What can hang from each mark
ruvir: sasunad turi
razu: bezu
dige: turi
fudor: lusek
turi: bezu dige ruvir
mefozug: lusek
bezu: razu turi
sasunad: dibela febul ruvir
dibela: sasunad
lusek: dibela fudor mefozug

Each row was made from one small tree. The marks that hang from a mark follow it in brackets, in alphabetical order. Every link used is in the known rows. Write each row's tree.
Known rows
lusek(dibela(sasunad) fudor mefozug): [ -1  22 -11  15  -1  12   1   1  -5  30 -14 -22  -7  -1  10 -21  11   0
  15  14   4 -13  15 -16  -8  13   1 -20 -11  -7  14 -22]
mefozug(lusek(dibela(sasunad) fudor)): [ -5  29  -7  11  -3 -21   1  22   1  29  -6 -25   3   6   5 -13   8  10
  10  18   3   6  11  -5   9  10 -12 -12 -13 -17   3 -24]
fudor(lusek): [ -4   3  -7  -6  -5  -4  -1   8 -10   2  -3  -6   8  16   3   8  13   2
 -16   4  20   6  -5 -12   0   3 -15  11   2 -12 -15   1]
mefozug(lusek(dibela)): [ -8   4  -1  -1   0 -29 -12   8   2  13   0 -17   5   4   5 -12  15  11
   3   6  -5  12  -2  -3  16  12 -17   5   1  -7  -7 -14]
sasunad(ruvir(turi(bezu))): [  2 -13  11 -16  -1   0   0  -7  -6  18   3  21  -6  14  -5   4 -11 -12
   2  -7  -8  -9   5   9 -16  -3   3  -6  -3  10  -4  16]
ruvir(turi(bezu(razu))): [  1  -7  10 -15  13   6  -9 -10   4   4   8  23  -4   4  -4   4 -19   3
 -23  -9  -5 -13  -7  16  -9  -5  12   0  -3  12   5   0]
sasunad(febul): [ -5   7  12   0   3  -3   2  10  -3  -3  -8 -16   2   8  -1   4   5 -12
   8   0  11   8  -4  -6   7  -5  -2   9   6   0  -4   2]
turi(bezu(razu) ruvir(sasunad(dibela))): [  5  -7  -5 -15   4  12   1 -16   3 -26   8  21  -2  -8  -6   5 -29   2
 -23  -6  -7  -4   3  18   8   0  -1   4  -1  10   8   2]
mefozug(lusek(dibela(sasunad))): [ -5  18 -12  10  -3 -28 -10  16   9  26  -1 -27   9   2   6  -9  19  10
   3  11   0   6  -8   2  21   7 -12  -3  -6 -17  -6 -13]
ruvir(sasunad(dibela febul) turi(dige)): [  6 -16  31  19   3   6 -13  19  -6 -42  10  15 -15  -7 -15  17  -1  22
   5   2  -9   2  10   0  12 -12  -5  16  23  -8  15   5]
dige(turi(bezu ruvir(sasunad))): [ -5 -16 -11  -4  -9  14   9 -12   9  -6  -3  26  -4 -17   0   2 -15   1
   4   1  -9  10  -1   2   8  -2   2  -1   0  17  -3  14]
lusek(dibela mefozug): [ -5  -2  -6   6   3   4 -10 -11  -1  17  -8 -13  -4  -3   8 -20  19   3
   4   1  -3  -6   4 -13  -2  15  -4  -3   3   3   4 -11]
sasunad(dibela ruvir): [  7  -2   0 -17  -7  -9  18  -6  -8   3   2 -10   2  13  -4  13   1  -7
   8   0  12   1   0   3  -6   1  -2   3   2 -12  -3  -1]
mefozug(lusek(dibela(sasunad(febul)) fudor)): [ -7  37  13  20  -4 -24  -1  26  -4  22 -11 -30   5   8   9 -11  12  -5
  18  19   2  14  16 -11   9   6 -14  -4 -10 -14   8 -24]
sasunad(dibela ruvir(turi(dige))): [ 10 -17   6  -5  -2  -4   1  -4   1 -10  14  17   0   3 -12  12  -3  13
   5 -10  -3  -8   2   9  -8  -7  -1   1   5 -14   4   7]
turi(bezu dige): [ -4  -1  -2   6   3   4  -7   1  14   9  11  11   7  -9 -34  -5 -19  -3
 -10   9  -5 -23   3   6   8   5   3  -4  -3  -3  18   2]
fudor(lusek(dibela)): [ -4   4  -4   5  -8  -9 -11  13  -8   7 -11 -11  10  10  17  -3  21   1
 -16   8   5   4  -7 -14  -1  11 -14  12  -3 -11 -16  -4]
razu(bezu(turi(ruvir))): [  5 -11 -27 -11  -3  -2  16 -12   3   0 -12 -30  -3  -6   9  -7  10 -16
  -1 -15   2   8 -11   5  -5  -4  12 -12  -9  12 -20   5]
bezu(turi(dige)): [ -1  -3  -7   2   2  -7   8  -1   7  -4   7   1   1 -15 -19   0   6  12
   7   0   8  -7 -15  -3  -4  -1  17  -3   3  -2  -3   1]
fudor(lusek(dibela mefozug)): [ -5   5  -7   8  -6   2 -14  -7 -13  12  -9  -7   6   4  17 -15  32   0
 -10   4   4   0   6 -25  -9  20 -15   6   2  -5  -2 -10]
razu(bezu): [  2 -11 -14  -1   3   0   5   9   2  15  -6 -34   0   7   4   0   4 -15
 -12   5   7   5   3   2   4   2  -2  -2  -6  -8  -3  -4]
lusek(dibela(sasunad(febul))): [ -3  24   4  19  -3  -8  -6  17   4  17 -16 -32   7  -1  12  -4  17 -12
   9  11   0  -3 -13  -3   9   0   2  -1  -6  -8  -5  -2]
lusek(dibela fudor): [ -3   6   1   1  -2   3   3  16  -9  16 -13 -16  -4   8   8 -13  -2   0
   6  13  -1   0  12 -11  -7  10  -2  -5  -9  -3  -1 -17]
bezu(turi): [  0  -1  -6 -10   0  -9  15  -4  -4   2  -4 -10  -8  -5  -4   4  10   4
   7   1  12   2 -17  -3  -8   0  19  -3   4   5 -14  -2]
dibela(sasunad(ruvir)): [  4  11 -16  -6  -3  -7  13   6   3  29   0 -16  10  17   8   8   4 -10
  10   5  18  -1  -9   4  -4  -6   4 -10 -10 -11 -14   8]
dige(turi): [ -3  -6  -8  -7  -5  -1  16  -5   8   9  -4  -1   1  -5   6   9   8   7
   8   4  11  10 -18  -8   2   1   8   3   3  -2  -6   0]
turi(bezu(razu) dige ruvir(sasunad)): [ -2 -10 -14  -2  12  18 -14  -7  16 -15  19  33  11  -7  -9  -8 -34   5
 -22  -6  -8 -10   0  14   9  -3   3   0  -7  13   7  11]
sasunad(dibela febul ruvir(turi)): [  7  -4  30 -11  -5 -10   7  -4 -14 -13  -3   2  -8  13   5  19   6  -8
  15 -12   0   8   5   3 -13 -11  -3   7  11  -4  -5   7]
turi(bezu): [ -4   2   0  -5   0   4   1  -4   3  16   0   0  -1   0 -19   0 -14  -9
  -7   9   1 -13   1   4   3   5   2  -2  -3   4   7   0]
lusek(dibela(sasunad(febul)) fudor mefozug): [ -3  33   7  24  -1  11   1   6  -9  22 -19 -27  -4   1  10 -19  15 -12
  21  14   2  -4  18 -21  -9  10   0 -13  -7  -2  17 -20]
ruvir(sasunad): [  0 -15  -2  -2   3   5  -3  20  -9  -7   3  -3  -9   8   2   5  -4  11
   0  13   6  10   2  -2  12  -2  -4   8  12   2  -9   3]
razu(bezu(turi(dige ruvir))): [  5 -15 -30   2  -1   1   8 -11  14  -6  -2 -18   7 -18  -7 -10   5  -7
  -3 -15  -3   0  -7   6  -2  -3  12 -13 -12   4 -11   5]
sasunad(dibela febul ruvir(turi(bezu))): [  5  -1  33  -7  -8  -4   6 -10 -11  -6  -1  13  -9   3 -10  16  -7 -21
  10  -6 -10  -7  13  10 -16  -3   0   4   5   3  13   9]

Which tree is each row?
[  5   9  19  -9  -7 -12  18  -2  -9  -6  -2 -13   4  11   2  15   4 -22
  16   0  11   5   4   1  -6  -2  -3  10   5  -8   2   1]  sasunad(dibela febul ruvir)
[ -3 -12 -13   6   1  17 -11   2  11 -13  10  23   3 -11 -25  -9 -26   4
  -9  -1 -14 -10   8   6  17  -4  -5  -4   0  11   7  17]  turi(bezu dige ruvir(sasunad))
[ -4   1 -17  -9  12  12  -8 -20  24  -2  15  24  20  -6 -17 -10 -31  -6
 -24 -16  -6 -19 -10  15   5  -3   7  -6 -15   9   6   7]  turi(bezu(razu) dige ruvir)
[  0   1 -24 -14  11  -1   7 -21  17 -16  12  13  14 -11  -2  -7  -7   9
  -8 -23   4  -3 -28   8  -8  -8  20  -7  -9  11 -12   4]  bezu(razu turi(dige ruvir))
[ -2 -12 -11 -11   2  16   7 -19  13  -6   7  36   5 -12  12   2 -22  -1
 -13  -5  -7  10 -12   8   1  -3  10   2  -5  21  -5  10]  dige(turi(bezu(razu) ruvir(sasunad)))
[ -1   2  -4  -1  14   6  -7  -7  20   7  18  18  16  -6 -21  -3 -26  -2
 -25   2   0 -21  -5  12   1   3   9   0 -12   0  18  -4]  turi(bezu(razu) dige)
[  1  -3   8  -1  -3   4   4   2 -10 -41  -7  -7  -8  -4   1   9  -4  -1
   7  -5  -1  15   5   0  17  -9 -11  10  15   3  -3   7]  turi(ruvir(sasunad(dibela febul)))
[  3 -11  40   7  -4   7  -7   7 -15 -29   0  16 -25 -12 -13  17 -10   0
   0   7 -15  -4  19   7   6  -4  -1  12  20   3  19   6]  ruvir(sasunad(dibela febul) turi(bezu))
[  6 -15  32   6   0   3  -6  17 -18 -37  -2   5 -24   0   2  21   3  14
   7   3  -6  12  10   1   8 -11  -5  16  24  -3   5   4]  ruvir(sasunad(dibela febul) turi)
[  3 -13 -19  -6  11   7   2  -8   9 -30  15  22   6 -11   3  -5  -9  20
  -6 -14   1   7 -18   5  -2  -9  17  -1   1  15 -12   9]  bezu(razu turi(dige ruvir(sasunad)))
[  1 -10   7  -3  16   8 -17 -10  18   0  19  34   5  -3 -16   0 -25   9
 -26  -9 -11 -23  -6  15  -6  -6  12  -2  -5   4  14   2]  ruvir(turi(bezu(razu) dige))
[ -3  -6   0  11   0   4   3   4   2 -34   3  10  -1 -15  -6  -2   1   6
  16  -9  -3  12  -7  -4   5 -12   9   3  11  16 -10  16]  bezu(turi(dige ruvir(sasunad(febul))))
[ 10 -13   9 -19  -5  -7   7  -7 -11  -4   2   6 -10  11   4  17   1   5
   7 -12   4   0   0   8 -14  -7  -2   2   6  -8  -7   5]  sasunad(dibela ruvir(turi))
[ -7  13   5   1  -1 -22  -2  15  -7  18  -5 -16   0  11   5 -16   4   7
  11  14  -3  13  19 -10   4  15 -19  -2  -5  -7   2 -27]  mefozug(lusek(dibela fudor))
[ -3  20 -16  19  -7   1 -12  -2  -5  22 -11 -16   8  -1  14 -12  36   1
 -10   9   8  -8   0 -19  -2  14 -10  -3  -6 -14  -2  -8]  fudor(lusek(dibela(sasunad) mefozug))
[  3   9  12   2  -2  -5   4  11  -3  12  -5  -4   0  18  14  12  10 -11
  19  -8   6   6  -7   4 -10 -19   5  -5  -2  -2 -14  17]  dibela(sasunad(febul ruvir(turi)))
[ -1  15 -18  15  -1   4  -8  -3   4  27 -10 -23   1  -6   9 -17  21   4
   7   7   1 -12  -2 -10   2  12   3 -13  -4  -7   5 -11]  lusek(dibela(sasunad) mefozug)
[  8 -25  15  -2  -1   5  -4  11 -14 -29   3   9 -26  -2  -2  18  -3  28
  -3   1  -4   5   6   5   8  -7  -4   9  21  -5  -1   1]  ruvir(sasunad(dibela) turi)
[ -4   0 -16 -18   1   8  11 -35  22   4   2  25  14 -12   7  -1 -19  -8
 -12 -13  -2   1 -21  10  -4   0  13  -3 -12  16  -3   4]  dige(turi(bezu(razu) ruvir))
[ 10 -18  21  -9   8  11  -7  -4  -5 -23  12  30 -17  -7  -4  17 -23  16
 -23   0 -11 -10   9  17  -2  -3   7   9  10   5  15  -2]  ruvir(sasunad(dibela) turi(bezu(razu)))
[ -5  31   1  27  -8   0 -13   4  -8  13 -16 -21  10   1  18  -9  40 -12
  -3   8   8  -1   4 -23  -3  11 -12   4  -3 -13   3  -6]  fudor(lusek(dibela(sasunad(febul)) mefozug))
[  6 -12 -16   8   2  -2   9   3  10   3   4 -23   2 -14  -9  -2  11  -4
  -4   5   3  -4  -2   1  -5   2  15  -7  -7  -6   2  -6]  razu(bezu(turi(dige)))
[ -3   4 -16 -23   9   7   1 -23  14   3   3  11  11   2  -4  -6 -26 -13
 -23 -16   0  -9 -15  15  -1  -2   4  -6 -14  16  -3   5]  turi(bezu(razu) ruvir)
[  2  -3  22   6  -3   0   4  16 -14 -31  -2 -11 -12  -1  -3  18   1   3
   6  13   4  11  10  -4  15  -2  -6  16  20  -6   8  -2]  ruvir(sasunad(dibela febul))
[  4  -2  10  -3  -8  -3  16  -4 -13 -45  -8  -5 -15 -17   1  12   5  -1
  17  -7   1  16  -5  -2   2  -8   7   8  16  13  -7   6]  bezu(turi(ruvir(sasunad(dibela febul))))
[ -2  26  -4   2  -9 -27   7  15  -4  41  -1 -21  10  18  17 -11   8  -5
  21  14   4  11  16  -4  -4   9 -13 -14 -19 -15  -3 -16]  mefozug(lusek(dibela(sasunad(ruvir)) fudor))
[  0 -16  26   6   6   6 -11  24 -15 -23  -2   9 -18  11  11  11   4  11
   6   0  -4  16   5  -4   6 -16  -2  13  20   9  -9  12]  ruvir(sasunad(febul) turi)
[ -3   8  -1   5   0  11  -1  -3 -12  20 -13 -11  -9   3   7 -23   6   0
  10   8  -1  -6  23 -21 -14  18  -4 -11  -4   2  13 -23]  lusek(dibela fudor mefozug)
[  0  18 -17  10 -12  -3  -6  -5  -7  36  -7 -12  15  10  27 -11  38 -11
  -1   5  11  -4   3 -17 -17  12 -12  -6 -12 -12  -9   0]  fudor(lusek(dibela(sasunad(ruvir)) mefozug))
[  4 -10   7  -9  12   5  -8 -12  12  13  24  40  13   9  -4   1 -23  -2
 -14 -11 -11 -18  -1  16 -20  -5   9  -5 -11   7   7  11]  sasunad(ruvir(turi(bezu(razu) dige)))
[  7  -6  26   3  -1  -6  -1   0  -3 -19  10  12   1   5  -9  14   3  -1
  15 -11  -4  -2   7   4  -8 -10  -2   7   9 -11   9   9]  sasunad(dibela febul ruvir(turi(dige)))
[ -5  -8   0  13   3  10 -11  13   4 -29   5   9   7   1  -6  -4  -8   0
   6  -7  -4  11   2  -4  18 -13  -8   8   8   8  -4  17]  turi(dige ruvir(sasunad(febul)))
[ -6  -3 -16 -10  -9   6  14 -26  16   6  -8  18   3 -17  -7  -1 -10  -9
   3 -10  -4   1 -13   5   3   0   6  -6  -6  13  -4  11]  dige(turi(bezu ruvir))
